Each row comes from the steps of one walk. Every step used is in the known rows, and no mark comes twice. Write the walk behind each row, first mark first.
Known rows:
notuz-fogug-boburap-nalabov: [-0.03  0.00  0.09 -0.28  0.08 -0.01  0.24  0.06  0.15 -0.07  0.04  0.30
  0.19  0.41  0.19 -0.38 -0.03  0.21  0.03  0.23  0.33]
nalabov-notuz-fogug-boburap-kire: [ 0.21 -0.24  0.20 -0.21 -0.09 -0.15 -0.03  0.02  0.10  0.27  0.18  0.02
 -0.09  0.16 -0.05 -0.17 -0.29  0.01  0.13 -0.44 -0.27]
kire-notuz-nalabov-boburap: [-0.15 -0.04 -0.09  0.13 -0.04  0.12  0.17  0.10  0.28 -0.43  0.02 -0.19
 -0.21 -0.24 -0.06 -0.21  0.04  0.05  0.02  0.17 -0.37]
nalabov-notuz: [ 0.08 -0.15  0.29  0.18 -0.30 -0.13  0.15 -0.19  0.04 -0.19  0.11  0.07
  0.09  0.09 -0.25  0.02 -0.02 -0.13  0.03 -0.12 -0.32]
fogug-boburap: [-0.05  0.26  0.27 -0.32 -0.12  0.10  0.41 -0.12  0.24 -0.05  0.07  0.20
  0.32  0.25  0.00 -0.20  0.03  0.03  0.18  0.11 -0.26]
fogug-notuz-nalabov-boburap-kire: [ 0.06  0.31 -0.27 -0.24 -0.22 -0.18  0.16  0.26  0.03 -0.23 -0.05 -0.13
 -0.18 -0.13 -0.21  0.17  0.08  0.03 -0.06 -0.06 -0.27]
figi-nalabov-boburap-kire: [-0.12  0.46  0.27 -0.39  0.14  0.22  0.40  0.11 -0.14  0.27 -0.36  0.13
  0.04 -0.06 -0.04  0.35  0.06 -0.10 -0.27  0.03  0.03]
fogug-notuz-nalabov: [ 0.12 -0.01 -0.43  0.32 -0.34 -0.02  0.04  0.05  0.14 -0.60  0.06 -0.08
 -0.10 -0.02 -0.19 -0.09  0.05  0.01  0.18  0.09 -0.08]
nalabov-figi-fogug-notuz: [ 0.16 -0.11 -0.48  0.12 -0.07 -0.13 -0.07 -0.19 -0.30  0.26 -0.11 -0.05
 -0.03 -0.18 -0.22  0.30  0.25 -0.05 -0.04 -0.09 -0.35]
fogug-boburap-nalabov-figi-kire: [-0.11  0.26  0.03 -0.42  0.26 -0.40  0.04  0.09 -0.14  0.41 -0.15 -0.06
  0.31 -0.01 -0.10  0.08  0.27  0.06 -0.03  0.35  0.26]
notuz-nalabov-boburap-kire-figi-fogug: [-0.20  0.53  0.19 -0.27  0.09  0.29 -0.08  0.29 -0.08 -0.05  0.13 -0.03
 -0.57 -0.10  0.21  0.30 -0.22  0.17 -0.07 -0.08  0.21]
notuz-fogug-boburap: [ 0.07 -0.15  0.13 -0.12 -0.08  0.37  0.18 -0.15  0.33 -0.05  0.18  0.12
  0.16  0.34  0.11 -0.49 -0.12  0.17  0.21 -0.04 -0.21]
figi-nalabov-notuz-fogug-boburap-kire: [ 0.17 -0.13 -0.04  0.01  0.14  0.06 -0.08  0.03 -0.06  0.48 -0.16  0.06
 -0.18  0.02 -0.02  0.01 -0.33 -0.18  0.15 -0.27  0.26]
nalabov-boburap: [-0.11  0.25  0.37 -0.27 -0.17  0.23  0.49 -0.15  0.16 -0.15  0.01  0.12
  0.26  0.17 -0.09 -0.03  0.17  0.06 -0.13  0.12 -0.44]
boburap-nalabov-notuz: [-0.02  0.01  0.25  0.02 -0.16 -0.52  0.21  0.00 -0.14 -0.19 -0.03  0.24
  0.12  0.18 -0.16  0.12  0.07 -0.08 -0.16  0.13  0.22]
notuz-fogug-boburap-nalabov-figi: [-0.02 -0.26 -0.04 -0.24  0.19  0.06 -0.02 -0.02 -0.08  0.30  0.00  0.16
  0.25  0.29  0.22 -0.18  0.07  0.06 -0.15  0.29  0.35]
boburap-nalabov-figi: [-0.12 -0.07  0.18 -0.19  0.05 -0.14  0.13  0.02 -0.30  0.07 -0.12  0.17
  0.31  0.13  0.06  0.21  0.27 -0.03 -0.39  0.33  0.26]
notuz-nalabov: [-0.03 -0.06  0.03  0.22 -0.29  0.35  0.21  0.06  0.11 -0.58  0.14  0.05
 -0.13  0.18 -0.03 -0.15 -0.10  0.04  0.11  0.14 -0.02]
fogug-notuz-nalabov-figi-kire-boburap: [ 0.07  0.06 -0.58  0.39 -0.15  0.02 -0.39 -0.04 -0.06 -0.19  0.06 -0.37
  0.12 -0.24 -0.03  0.16  0.15 -0.16  0.09 -0.20 -0.38]
figi-nalabov: [-0.06  0.13  0.11  0.16  0.01  0.38  0.29 -0.11 -0.04 -0.09 -0.27  0.18
  0.12  0.03 -0.04  0.09  0.04 -0.13 -0.03  0.17  0.20]
fogug-boburap-kire-figi-nalabov-notuz: [-0.07  0.51  0.33 -0.15  0.25 -0.13 -0.27  0.09 -0.02  0.44 -0.14  0.04
 -0.05 -0.22  0.15  0.37 -0.22 -0.27  0.09 -0.07  0.63]
fogug-notuz: [ 0.13  0.08 -0.13  0.02 -0.28 -0.23  0.18 -0.12  0.15 -0.31 -0.02  0.03
  0.24 -0.02 -0.24 -0.03  0.24  0.04  0.04 -0.05 -0.35]

Write each row's walk:
[-0.09  0.33  0.21  0.07 -0.07 -0.55  0.03 -0.02 -0.09 -0.15  0.02  0.08
  0.27  0.10 -0.02  0.18  0.07 -0.10 -0.08 -0.22 -0.10]
figi-kire-boburap-nalabov-notuz
[-0.04  0.26  0.41  0.08  0.16 -0.07 -0.33  0.07 -0.13  0.21 -0.14 -0.02
 -0.15 -0.29  0.09  0.47 -0.18 -0.25 -0.12 -0.18  0.59]
boburap-kire-figi-nalabov-notuz
[-0.07  0.01 -0.13  0.29 -0.09  0.40 -0.22 -0.02 -0.09 -0.16  0.14 -0.25
  0.09 -0.02  0.13  0.09  0.00 -0.14  0.01 -0.16 -0.33]
notuz-nalabov-figi-kire-boburap
[-0.26  0.71  0.21 -0.40  0.29 -0.19  0.06  0.11 -0.03  0.09  0.01  0.34
 -0.01  0.15  0.33  0.10 -0.02  0.20  0.05  0.32  0.71]
kire-figi-fogug-boburap-nalabov
[-0.21  0.18  0.23 -0.16  0.01  0.03  0.12 -0.06 -0.29 -0.02 -0.04  0.30
  0.56  0.26  0.41  0.31  0.22 -0.16 -0.46  0.08 -0.03]
kire-boburap-nalabov-figi
[ 0.10 -0.41  0.09  0.21 -0.10 -0.25 -0.02 -0.01 -0.05 -0.19  0.08  0.16
 -0.03  0.25 -0.04 -0.17 -0.09  0.06 -0.12 -0.02  0.26]
boburap-nalabov-notuz-fogug
[-0.05 -0.51 -0.24  0.38  0.02  0.13 -0.23  0.07  0.00 -0.21  0.04 -0.32
 -0.19 -0.35  0.00 -0.08  0.05 -0.09 -0.04  0.13 -0.20]
kire-notuz-nalabov-figi
[ 0.14  0.06 -0.67  0.36 -0.24 -0.01  0.05  0.04 -0.07 -0.39  0.01 -0.01
 -0.44 -0.05 -0.22  0.02 -0.03  0.08  0.26 -0.02 -0.09]
figi-fogug-notuz-nalabov
[ 0.12 -0.78 -0.16  0.28  0.24  0.02 -0.48 -0.08  0.14  0.22  0.04 -0.59
 -0.08 -0.48 -0.13 -0.35  0.12  0.17  0.01 -0.25 -0.47]
nalabov-figi-kire-notuz-fogug
[-0.01 -0.35  0.00  0.10  0.20 -0.25 -0.27 -0.05  0.05  0.20 -0.07 -0.50
  0.06 -0.55 -0.25 -0.05  0.28  0.05 -0.03 -0.09 -0.53]
nalabov-figi-kire-notuz
[-0.07 -0.46 -0.18 -0.12  0.38 -0.23 -0.21  0.06  0.04  0.30 -0.07 -0.07
  0.13 -0.13  0.22 -0.30  0.11  0.08 -0.11  0.22  0.15]
kire-notuz-fogug-boburap-nalabov-figi
[-0.05  0.26  0.24 -0.21  0.38  0.42 -0.31  0.12  0.15  0.33 -0.07  0.03
 -0.07 -0.05  0.44 -0.03 -0.28  0.05  0.08 -0.10  0.70]
notuz-fogug-boburap-kire-figi-nalabov
[-0.07  0.49 -0.41  0.17 -0.03  0.12 -0.22  0.04  0.09 -0.29  0.08 -0.12
 -0.41 -0.22  0.02  0.18  0.01  0.11  0.14  0.14  0.18]
kire-figi-fogug-notuz-nalabov-boburap
[ 0.01  0.18  0.06 -0.56  0.17 -0.02  0.13  0.07 -0.36  0.74 -0.07  0.09
 -0.09  0.01  0.03  0.32 -0.03 -0.01 -0.05 -0.20 -0.28]
nalabov-figi-fogug-boburap-kire
[ 0.21 -0.58  0.15  0.37 -0.27  0.13 -0.07 -0.23  0.13 -0.19  0.22  0.00
 -0.05  0.18 -0.12 -0.27 -0.18  0.00  0.07 -0.29 -0.27]
nalabov-notuz-fogug
[ 0.00 -0.61 -0.20  0.13  0.39 -0.37 -0.43  0.12 -0.03  0.19 -0.10 -0.41
 -0.06 -0.41 -0.04 -0.24  0.22  0.23 -0.18  0.01  0.06]
boburap-nalabov-figi-kire-notuz-fogug
[-0.03  0.32 -0.04 -0.16  0.06 -0.56  0.28  0.00 -0.24  0.23 -0.08  0.36
 -0.13  0.21 -0.13  0.15 -0.07 -0.04  0.13  0.14  0.25]
figi-fogug-boburap-nalabov-notuz
[ 0.00 -0.32 -0.11  0.25 -0.18  0.43 -0.06 -0.01 -0.13 -0.20  0.09 -0.09
 -0.06  0.06  0.00  0.04 -0.01 -0.11 -0.06  0.21  0.00]
notuz-nalabov-figi
[ 0.05  0.28 -0.63  0.17 -0.18  0.06  0.20  0.02 -0.04 -0.26 -0.06 -0.03
 -0.39 -0.08 -0.25  0.11  0.07  0.08  0.16  0.09 -0.23]
figi-fogug-notuz-nalabov-boburap
[ 0.18 -0.46 -0.09  0.60 -0.02  0.33 -0.13 -0.22 -0.03  0.03 -0.12  0.03
 -0.14  0.04 -0.10 -0.08 -0.21 -0.20  0.07 -0.12  0.25]
figi-nalabov-notuz-fogug
[-0.01  0.14  0.47 -0.44  0.15  0.22 -0.25  0.12  0.31  0.13  0.27  0.00
  0.03  0.09  0.41 -0.22 -0.25  0.24  0.07 -0.27  0.18]
notuz-fogug-boburap-kire-figi
[ 0.19 -0.33  0.07  0.13 -0.15  0.06 -0.01 -0.22  0.25  0.05  0.22  0.05
  0.04  0.25 -0.08 -0.37 -0.22 -0.03  0.27 -0.18 -0.24]
nalabov-notuz-fogug-boburap
